Each row was made from one small tree. The marks that hang from a mark follow it in brackets, in alphabetical order. Every link used is in the known rows. Write each row's tree.
Known rows
kimol(kobi): [ 2.62 -3.52  2.81 -0.65  3.88  3.66 -0.72 -2.08  0.97 -1.59 -0.35  1.16
 -0.37  1.35 -1.18 -0.69 -1.35 -0.11 -0.62  0.20  1.56  0.88  0.04  0.19
  4.70  0.44  0.16 -0.91  0.05  5.06  0.54]
mategu(fimu): [ 1.05 -3.64  3.07  0.87  3.87  2.57 -0.15 -1.96 -0.73 -1.77  0.85  1.73
 -2.25  1.09 -0.64 -0.10 -2.70  0.93 -2.35 -0.22  1.67  0.91 -0.10  0.94
  2.33  0.12  1.98 -1.08 -1.23  7.02  1.85]
kimol(kobi(vinaf(miga(fimu) sote))): [ 0.20  0.27 -0.79 -0.38  0.09  1.92 -0.34 -0.80  0.60 -0.56 -0.34  0.02
  0.08  0.99 -0.17 -1.57 -0.41 -0.40 -0.74 -1.69  0.36 -0.37  0.29 -0.28
  1.60  0.92 -0.12 -0.89  0.78  2.00  2.19]
vinaf(kobi miga sote): [ 1.08 -0.88 -0.86 -0.61 -0.59 -0.18 -0.06  0.59  0.95  0.78  0.24 -1.19
 -0.59 -0.48  1.52  0.07  1.06 -0.15  2.92 -2.48 -1.55 -1.33 -0.77  0.03
 -2.84 -0.04 -0.08  1.77  0.55 -0.85 -1.20]
deve(kobi(kimol vinaf(miga(fimu(mategu))))): [-1.26  0.48 -0.01  1.28  1.21  0.34 -0.20  0.98 -0.84 -1.15  0.23 -0.04
  0.24 -0.52 -2.49  0.12 -1.04 -0.30 -2.22  1.75  0.72  1.39  1.41 -0.55
  2.54  2.06  0.73 -2.28  0.85 -0.48  2.83]
dabub(vinaf(kobi(kimol) miga(fimu(mategu)))): [ 1.64 -0.53  1.20 -0.23 -0.75  0.10  0.39  1.22  0.81  0.71  0.74  1.63
 -1.56 -0.96 -0.47  0.02 -0.87 -1.67  2.62 -0.57 -1.17  2.43 -0.16  0.75
 -4.38  0.75 -0.76 -0.41 -1.21 -2.72 -2.83]
lenek(vinaf(dabub kobi miga(fimu))): [ 1.52  1.30  0.71  0.38 -1.52  0.22 -0.34  2.22  0.00  0.49  0.60 -0.85
  1.11  1.43 -0.79 -0.37  1.08  0.18  0.10 -0.39  0.14  2.15 -0.23 -0.56
  0.83 -1.33 -0.71 -0.35 -0.45  1.67  0.42]
lenek(vinaf(kobi)): [ 1.69 -2.10  2.17  0.04  2.23  2.50  0.41  0.27 -0.83 -0.88 -0.03 -0.80
  0.01  2.60 -1.96 -1.42  0.48 -0.21  1.35 -1.05  1.18  1.44 -0.29 -0.38
  1.21 -0.33 -0.01 -0.71 -0.94  0.35  0.51]
kimol(kobi(vinaf(dabub miga(fimu)))): [ 0.50  1.09  0.05 -0.42  0.13  1.57 -0.69 -1.33  0.50 -0.35 -0.41  0.43
  1.48  1.19 -1.01 -0.25 -0.48  0.32 -2.64 -0.12  0.90  0.85  0.57 -0.60
  5.22  0.21  0.30 -0.81  1.22  3.98  2.25]
lenek(vinaf(dabub kobi(kimol) miga(fimu))): [-0.51  1.68 -0.33  0.04 -1.90 -0.72 -0.54  3.25 -0.88  0.72  0.37 -0.52
  0.84  0.72 -0.66  0.26  0.44 -0.17 -0.20  0.20  0.53  1.04 -0.23 -0.69
 -0.32 -0.70 -0.96 -0.72 -0.50 -0.07 -0.50]
vinaf(dabub): [ 1.25 -1.95  2.21  0.50  1.87  1.01 -0.31 -1.33  0.17 -0.83 -0.39  0.63
  0.85  0.51 -0.57  1.16 -0.19  0.96 -2.12  2.26  1.32  1.12  0.17  0.20
  3.96 -1.24  0.25 -0.25 -0.41  3.63  0.45]
kobi(kimol vinaf(dabub miga sote)): [-3.67  1.42 -2.26  0.11 -1.84 -2.32  0.22  0.61 -1.39  0.56 -1.15 -0.99
  1.37 -0.61  1.33  0.93 -0.34  0.16 -2.18  0.08  0.35 -2.50  0.34 -0.52
  0.30  0.33  0.59 -0.04  0.85 -2.35  0.53]
kobi(vinaf(sote)): [-1.32 -1.34 -0.04  0.57  1.50  1.24  1.00 -2.01 -0.88 -1.22 -0.88 -0.53
  0.21  1.10 -0.66 -1.09  0.16  0.29 -0.67 -0.60  0.76 -1.10  0.38 -0.25
  1.16  0.57  0.67 -0.63 -0.21 -0.96  2.39]
dabub(vinaf): [ 2.91 -3.17  3.95 -0.06  2.53  2.52  0.73 -2.08  0.60 -0.55  0.01  1.53
 -1.26  1.28 -0.22 -1.30 -0.34 -1.05  0.70  1.00  0.76  2.34 -0.24  1.01
  0.11 -0.62 -0.16 -0.85 -2.23 -0.47 -1.28]
dabub(vinaf(miga sote)): [ 3.01 -1.43  1.85  0.04 -0.35  0.73  0.62 -0.40  1.30  0.56  0.17  0.24
 -1.09  0.07  2.31 -1.26  0.21 -1.53  1.95 -0.82 -0.71  0.83 -0.57  1.01
 -3.59 -0.77 -0.21  0.22 -1.48 -2.36 -2.28]
fimu(mategu miga): [ 5.69 -3.89  1.18  1.92  3.67  1.83  0.79 -1.90  0.46 -2.26  0.44  1.33
 -0.32 -1.97 -2.36 -0.89 -2.38  1.58  0.56  0.45  1.81  4.13  1.07  0.71
  3.56  0.21  0.95 -2.57  0.73  4.60 -0.35]
kobi(kimol vinaf): [-3.58 -1.73  0.03 -0.12  2.44  1.39  0.55 -1.97 -2.15 -1.08 -1.39  0.61
 -0.26  0.85 -1.51  0.00 -1.08  0.41 -2.15  0.64  1.59 -1.33  0.55 -0.86
  2.68  1.53  0.74 -1.59 -0.32 -0.98  2.13]
miga(fimu): [ 1.02 -2.32  1.84  0.71  2.49  2.88 -0.47 -1.21  0.60 -1.48  0.36  1.78
 -1.42  0.82 -1.77 -0.50 -0.09  1.05 -1.40  1.36  0.84  1.82  0.09 -0.10
  1.12 -0.30 -1.53 -1.61 -1.82  3.55  1.99]
sote(vinaf(dabub kobi miga(fimu))): [ 0.26  2.64 -0.89 -0.77 -0.44 -0.88 -0.22 -1.86  0.29  0.48  0.80  1.11
 -0.25  0.24 -0.40  0.07  0.93  1.66 -0.09 -0.06 -1.53 -0.04 -0.43 -0.06
 -0.63 -1.36 -0.50  1.69  0.53  2.41 -0.18]
fimu(miga): [ 3.90 -3.08  0.69  0.75  3.57  2.66  0.37 -2.45  0.13 -1.69  0.26  0.82
 -0.75 -0.89 -1.10 -1.40 -1.12  1.70  0.44  1.05  1.99  2.30  0.49 -0.33
  4.28 -0.45  0.39 -2.21  0.03  3.81  0.29]
kobi(kimol vinaf(miga)): [-3.24 -0.75 -0.85 -0.54  0.94  0.41  0.24 -1.63 -1.85 -0.03 -1.30  0.35
 -0.16  0.36 -0.23  0.28 -0.81  0.35 -2.16 -0.62  0.77 -1.72  0.32 -1.12
  1.63  1.13  0.88 -1.14  0.13 -1.52  1.49]
dabub(vinaf(kobi(kimol) miga(fimu) sote)): [ 0.17  0.85 -0.34 -0.67 -2.36 -0.54  0.25  2.08  1.28  1.32  0.68  0.29
 -1.84 -0.88  1.49 -0.75  0.62 -1.96  3.58 -1.08 -1.52  0.13 -0.76  0.55
 -6.90  0.38 -1.51  0.46 -1.43 -5.28 -2.84]

Write each row's tree
[ 0.61 -0.17 -0.22  0.04 -0.66 -1.01  0.10  0.85  0.68  0.11  0.17 -1.20
  0.70 -0.39  0.67  0.99  1.08  0.01  1.68  0.50 -0.06 -0.68 -0.33  0.65
  0.02 -0.67  0.07  1.90  0.48  0.20 -0.98]  vinaf(dabub kobi sote)
[-1.06  0.50 -0.79 -1.02 -1.06 -1.68 -0.80  1.03 -0.36  1.26 -0.14 -0.38
  0.57 -1.09  0.99  2.39  0.10  0.15  0.22  0.41 -0.28 -1.07 -0.40 -0.37
  0.50 -0.20  0.39  1.36  0.89  0.02 -1.77]  vinaf(dabub kobi(kimol) miga)
[-2.30  0.78 -1.08  0.40  0.56 -0.22 -0.24  1.21 -0.90 -0.43 -0.23 -1.98
  0.36 -0.30 -0.06 -0.49  0.15 -0.81 -0.82  0.95  0.59 -1.64  0.79 -0.84
  1.76  1.51  0.90 -0.97  1.01 -2.92  2.01]  deve(kobi(kimol vinaf(miga sote)))
[ 0.59 -0.22  0.11 -1.06 -1.50 -0.68  0.47  1.27  0.78  1.40  0.19 -0.38
 -1.34 -0.71  2.25 -0.46  0.38 -2.19  3.87 -1.48 -1.28 -0.63 -0.85  0.76
 -5.60  0.27 -0.24  1.06 -0.90 -5.42 -3.53]  dabub(vinaf(kobi(kimol) miga sote))
[-4.01  2.63 -2.90  0.57 -2.64 -2.20 -0.13  1.25 -0.91  0.42 -0.61 -0.38
  0.93 -0.84  0.65  0.80 -0.03  0.24 -2.37  0.58  0.22 -1.70  0.45 -0.56
 -0.63  0.56 -0.52 -0.64  0.11 -2.13  1.67]  kobi(kimol vinaf(dabub miga(fimu) sote))
[ 0.13 -1.14  1.01 -0.71 -0.03 -0.12  0.75  0.88  0.50  0.40  0.18 -0.05
 -1.49 -0.15  0.82 -0.69  0.14 -2.30  3.79 -0.26 -0.28 -0.33 -0.66  0.96
 -4.91  0.66 -0.52  0.79 -1.46 -5.13 -2.98]  dabub(vinaf(kobi(kimol) sote))
[-0.32  0.94  0.28  1.26  1.00  0.24  0.21  0.27 -0.53 -1.19  0.14 -2.17
  1.90  0.57 -1.12 -0.24  0.90 -0.40 -1.78  2.66  1.31  0.40  1.12 -0.03
  4.98  0.16  0.98 -0.45  1.04 -0.04  3.02]  deve(kobi(vinaf(dabub sote)))
[-2.03 -0.58  0.17 -1.49  2.79  0.46  0.27 -2.69 -0.94 -0.61 -0.22  1.38
 -1.60  0.69 -1.20 -0.56 -0.45  0.94  0.97 -0.36 -0.42 -1.74 -0.48 -0.03
 -0.91  0.52 -0.03  0.91 -0.06  0.13 -0.62]  sote(vinaf(kobi(kimol)))
[-1.25 -0.43 -1.74 -0.86 -1.02 -1.18 -0.22  1.77  0.24  0.92 -0.12 -1.08
 -1.07 -1.16  1.71  0.69  0.34 -0.45  2.75 -1.86 -1.23 -2.53 -0.77 -0.19
 -3.94  0.84 -0.23  1.41  0.58 -2.69 -1.95]  vinaf(kobi(kimol) miga sote)
[ 0.43 -2.01  2.21 -1.09  1.41  1.14  0.64 -0.68  0.09  0.30 -0.03  0.89
 -1.48  0.45 -0.27 -0.25 -0.23 -1.68  2.57  0.65  0.28  0.91 -0.46  0.52
 -2.01  0.56 -0.03  0.08 -1.61 -3.45 -2.53]  dabub(vinaf(kobi(kimol)))
[ 2.77 -1.86  1.49  1.27  0.98  1.27 -0.40 -0.20  1.00 -0.75  0.46  1.75
 -0.84 -0.51 -1.08  0.24 -0.98  0.96 -0.93 -0.60 -0.48  2.49  0.26  0.28
 -0.63 -0.01 -0.43 -1.37 -0.60  3.51  0.47]  vinaf(miga(fimu(mategu)))
[-1.70  1.86 -1.18 -1.60 -0.06 -1.99 -0.27 -1.63 -0.86  0.98 -0.12  0.83
 -0.14 -0.40  0.53  0.89 -0.05  1.22  0.12 -0.01 -1.16 -1.91 -0.58 -0.06
 -0.23 -0.61  0.30  2.01  1.08  0.60 -1.69]  sote(vinaf(dabub kobi(kimol) miga))
[ 3.05 -1.40  2.32 -1.20  0.34  1.38  0.66 -1.16  0.97  1.08  0.38  0.43
 -0.98  0.58  0.90 -0.49  0.57 -1.50  3.03 -1.29 -0.89  1.39 -0.64  0.42
 -2.17 -0.56  0.37  0.96 -0.99 -1.78 -2.55]  dabub(vinaf(kobi miga))
[-4.10  0.50 -1.47  0.43 -0.39 -1.32  0.45 -0.10 -1.77 -0.54 -1.23 -0.69
  1.22 -0.14  0.07  0.74 -0.41  0.06 -2.19  1.26  1.22 -2.07  0.51 -0.30
  1.54  0.67  0.44 -0.56  0.18 -2.38  1.32]  kobi(kimol vinaf(dabub sote))
[ 0.58  1.51 -0.31 -1.31  0.40 -1.08 -0.02 -2.50 -0.07  0.72  0.23  0.64
  0.34  0.32  0.23  0.32  0.57  1.48  0.30 -0.73 -1.39 -0.89 -0.62  0.05
  0.38 -1.35  0.64  2.25  1.20  2.29 -1.09]  sote(vinaf(dabub kobi miga))
[ 1.17 -0.01 -0.03  0.62 -1.37 -1.19 -0.47  0.92  0.80  0.57 -0.11 -0.73
  0.94 -0.73  2.24  0.91  0.44  0.55 -0.82  0.00 -0.29 -0.61 -0.26  0.45
 -0.16 -1.37  0.03  0.96  0.31  1.13 -0.84]  vinaf(dabub miga sote)
[-3.65  1.80 -1.54  0.25 -1.31 -0.84 -0.34  0.00 -1.39  0.29 -0.63  0.51
  0.84 -0.16 -0.44  1.14 -0.34  0.68 -3.46  1.21  0.70 -0.68  0.60 -1.10
  2.08  0.27 -0.05 -1.21 -0.07 -0.14  1.91]  kobi(kimol vinaf(dabub miga(fimu)))
[-1.48  1.25 -2.13 -0.63 -2.59 -2.93 -0.52  2.69  0.10  1.47 -0.09 -1.55
  0.51 -1.73  2.29  1.96  0.52 -0.27  1.40 -0.41 -0.87 -2.26 -0.57  0.09
 -2.27 -0.03  0.14  2.04  1.03 -2.10 -2.21]  vinaf(dabub kobi(kimol) miga sote)
[ 0.54  1.80  0.43 -0.03  0.35 -0.40 -0.44 -2.48  0.22 -0.11  0.49  2.14
 -0.22  0.30 -0.19 -0.34  0.14  2.09 -2.23  0.80 -0.88  0.42 -0.30  0.19
  0.59 -1.65 -0.74  0.49 -0.17  3.59  0.51]  sote(vinaf(dabub miga(fimu)))
[-0.57  0.27 -0.10  0.14  0.04  0.12  0.29 -2.17 -1.08  0.15 -0.90 -0.24
  1.77  0.74 -0.11  0.67  0.15  0.83 -2.91  0.20  0.70 -0.11  0.54 -0.73
  4.26 -0.65  1.16 -0.21  0.70  1.84  1.81]  kobi(vinaf(dabub miga))
[-2.37  2.03 -1.29  0.69 -0.74 -1.65 -0.37  1.88 -1.11 -0.01 -0.19 -2.24
  1.80 -0.62  0.26  0.56  0.46 -0.73 -1.84  2.35  0.83 -1.34  0.97 -0.58
  2.64  0.68  0.92 -0.32  1.47 -2.33  1.76]  deve(kobi(kimol vinaf(dabub miga sote)))
[-0.73  0.82 -0.98  0.20 -1.94 -0.19 -0.22  4.14 -0.28  0.35  0.43 -1.23
 -0.59  0.64 -0.01 -1.38  0.70 -0.80  1.88 -2.11 -0.36 -0.35 -0.56 -0.64
 -4.36  0.26 -1.43 -0.69 -1.02 -2.75 -0.34]  lenek(vinaf(kobi(kimol) miga(fimu) sote))
[-1.49  1.76 -1.34 -0.58 -1.97 -1.52 -1.05  1.85  0.12  1.10  0.47  0.20
  0.02 -1.11  0.26  2.04  0.31  0.41 -0.11  1.06 -0.50 -0.13 -0.25 -0.64
 -0.78 -0.26 -0.94  0.63  0.17  0.45 -0.98]  vinaf(dabub kobi(kimol) miga(fimu))
[-0.30  2.77 -0.92  1.32 -1.02 -0.32 -0.36  1.34  0.10 -0.31  0.54 -1.89
  1.60  0.01 -0.58 -0.28  1.30 -0.30 -1.90  2.08  0.31  0.69  1.05 -0.44
  2.90 -0.13  0.33 -0.58  1.00 -0.07  3.26]  deve(kobi(vinaf(dabub miga(fimu) sote)))
[ 2.22 -1.64  1.66 -0.40  0.38  0.96  1.10 -0.24  1.33  0.25  0.46 -0.25
 -1.17  0.46  0.70 -1.24  0.84 -1.99  4.16 -0.73 -0.57  0.90 -0.65  1.11
 -3.68 -0.22 -0.30  1.07 -1.39 -3.63 -2.36]  dabub(vinaf(kobi sote))
[ 0.94  1.33 -0.35 -0.25 -1.53 -0.59 -0.83  0.59  0.82  0.90  0.77  0.01
  0.30 -0.35  0.00  1.49  1.10  0.77  0.02  0.54 -0.76  1.03 -0.28 -0.35
  0.26 -1.06 -0.48  1.13  0.24  2.38 -0.18]  vinaf(dabub kobi miga(fimu))
[-1.01  1.00 -1.38  0.45 -1.44 -1.06  0.55 -0.66 -0.70  0.27 -0.89 -1.23
  1.72  0.25  1.14  0.38  0.57  0.36 -1.63 -0.53  0.13 -1.17  0.34 -0.33
  1.64 -0.54  0.98  0.48  0.99 -0.17  1.38]  kobi(vinaf(dabub miga sote))
[ 2.69 -0.22  1.54  0.36 -1.13  0.81  0.32  0.55  1.69  0.52  0.72  0.88
 -1.48  0.04  1.66 -1.65  0.60 -1.29  1.54 -0.58 -1.04  1.69 -0.50  0.84
 -4.73 -0.82 -1.46 -0.34 -2.07 -1.88 -1.50]  dabub(vinaf(miga(fimu) sote))
[-4.04 -1.06 -1.10  0.24  0.96  0.17  0.75 -0.60 -1.64 -0.91 -1.29 -0.37
 -0.33  0.30 -0.35 -0.47 -0.66  0.03 -1.06  0.01  1.09 -2.39  0.41 -0.37
  0.15  1.57  0.21 -1.19 -0.27 -2.89  1.52]  kobi(kimol vinaf(sote))
[ 0.51  0.67 -0.60 -0.54 -0.50  0.31 -0.28 -0.88  0.41 -0.08 -0.80 -0.97
  1.96  0.72  0.69 -0.37 -0.31 -0.36 -1.34 -1.07  0.65 -0.80  0.32  0.00
  4.03  0.18  0.89  0.23  1.92  2.19  1.24]  kimol(kobi(vinaf(dabub miga sote)))
[ 1.97  1.44 -1.45  1.04 -3.05 -2.47 -0.19  2.75  1.58  0.66  1.00 -0.56
  0.80 -1.89  0.36  1.39  0.51  0.24  1.50 -0.70 -1.67  1.28  0.05  0.97
 -2.69 -0.49 -0.51  1.31  0.84  0.77 -1.18]  vinaf(dabub kobi miga(fimu(mategu)) sote)
[ 1.25  0.10  0.70  0.68 -0.60 -0.28  0.44  2.45 -0.23 -0.23  0.09 -1.95
  1.42  1.47 -0.32 -0.73  1.19 -0.47  1.51 -0.44  0.81  0.76 -0.26  0.35
  0.39 -0.98 -0.17  0.43 -0.23  0.10 -0.42]  lenek(vinaf(dabub kobi sote))
[-2.03  1.02 -0.11 -1.12  1.35 -1.16  0.06 -2.26 -1.00 -0.08  0.00  1.03
 -0.19  0.09 -0.99  0.56 -0.31  1.20 -0.09  1.16 -0.20 -1.51 -0.39  0.14
  0.96 -0.30  0.13  1.66  0.60  0.58 -1.03]  sote(vinaf(dabub kobi(kimol)))
[ 3.06 -1.11  2.66 -0.01  0.21  2.07  0.11 -1.01  1.40  0.38  0.54  1.79
 -1.57  0.67  0.37 -1.21  0.07 -0.94  0.42  0.21 -0.30  2.81 -0.29  0.41
 -2.32 -0.81 -1.04 -0.92 -2.22 -0.32 -0.91]  dabub(vinaf(miga(fimu)))
[-2.56 -0.07 -0.29  0.78  1.84  0.46  0.07  0.71 -1.08 -1.40 -0.32 -1.77
  0.21  0.26 -1.33 -0.71 -0.04 -0.95 -0.98  2.16  1.50 -1.22  0.98 -0.48
  2.06  1.70  0.75 -1.44  0.40 -2.80  2.61]  deve(kobi(kimol vinaf(sote)))
[-1.76  2.45 -2.64 -0.18 -3.58 -2.86 -0.89  3.51  0.56  1.26  0.70 -0.78
 -0.04 -1.85  1.49  1.65  0.78 -0.17  0.94  0.06 -1.19 -1.45 -0.44 -0.11
 -3.83 -0.02 -1.36  1.24  0.20 -1.44 -1.38]  vinaf(dabub kobi(kimol) miga(fimu) sote)
[-2.42  1.18 -1.20  0.99 -1.14 -1.37  0.02  0.42 -1.27 -0.17 -0.56  0.97
  1.19 -0.91 -1.28  1.48 -1.45  0.74 -3.37  0.99  0.51  0.75  1.01 -0.38
  1.51  0.93  0.25 -1.47  0.56  0.21  1.50]  kobi(kimol vinaf(dabub miga(fimu(mategu))))
[ 1.52 -0.36 -0.44  0.43  0.12  1.49  0.02 -0.27  1.03 -1.07 -0.29  0.33
  0.57  0.22 -1.06 -1.26 -1.32 -0.30 -0.42 -2.42 -0.03  0.85  0.71  0.26
  0.94  1.42  0.13 -1.14  1.19  2.23  1.92]  kimol(kobi(vinaf(miga(fimu(mategu)) sote)))
[ 0.56  0.05  0.03 -1.49  1.76  0.58  0.19 -3.36 -0.19  0.27  0.06  0.95
 -1.20  0.87 -0.13 -0.94  0.39  1.27  1.22 -2.00 -1.73 -1.22 -0.79 -0.18
 -0.74 -0.53  0.26  1.64  0.71  1.50 -0.65]  sote(vinaf(kobi miga))
[-1.72  0.78 -2.41 -0.50 -1.95 -1.09 -0.63  2.61  0.53  0.72  0.59 -0.51
 -1.57 -1.25  0.98  0.49  0.60 -0.15  2.11 -1.53 -1.33 -1.80 -0.67 -0.37
 -5.54  0.82 -1.46  0.54 -0.22 -2.39 -1.00]  vinaf(kobi(kimol) miga(fimu) sote)
[ 0.86  0.82 -1.29 -0.36 -2.20 -2.10 -0.26  1.52  1.02  1.27  0.41 -1.64
  0.89 -1.01  2.08  1.32  1.29  0.14  1.67 -0.90 -1.07 -1.12 -0.56  0.34
 -1.21 -1.00  0.31  2.42  1.15 -0.07 -1.42]  vinaf(dabub kobi miga sote)
[ 1.72  1.31  0.70  0.86  0.39 -0.88 -0.12 -1.96  0.51 -0.46  0.50  2.49
  0.18 -0.36 -0.97 -0.06 -0.92  2.06 -2.15  0.41 -1.02  1.70  0.15  0.75
  0.41 -1.23 -0.24  0.06  0.12  4.29  0.23]  sote(vinaf(dabub miga(fimu(mategu))))
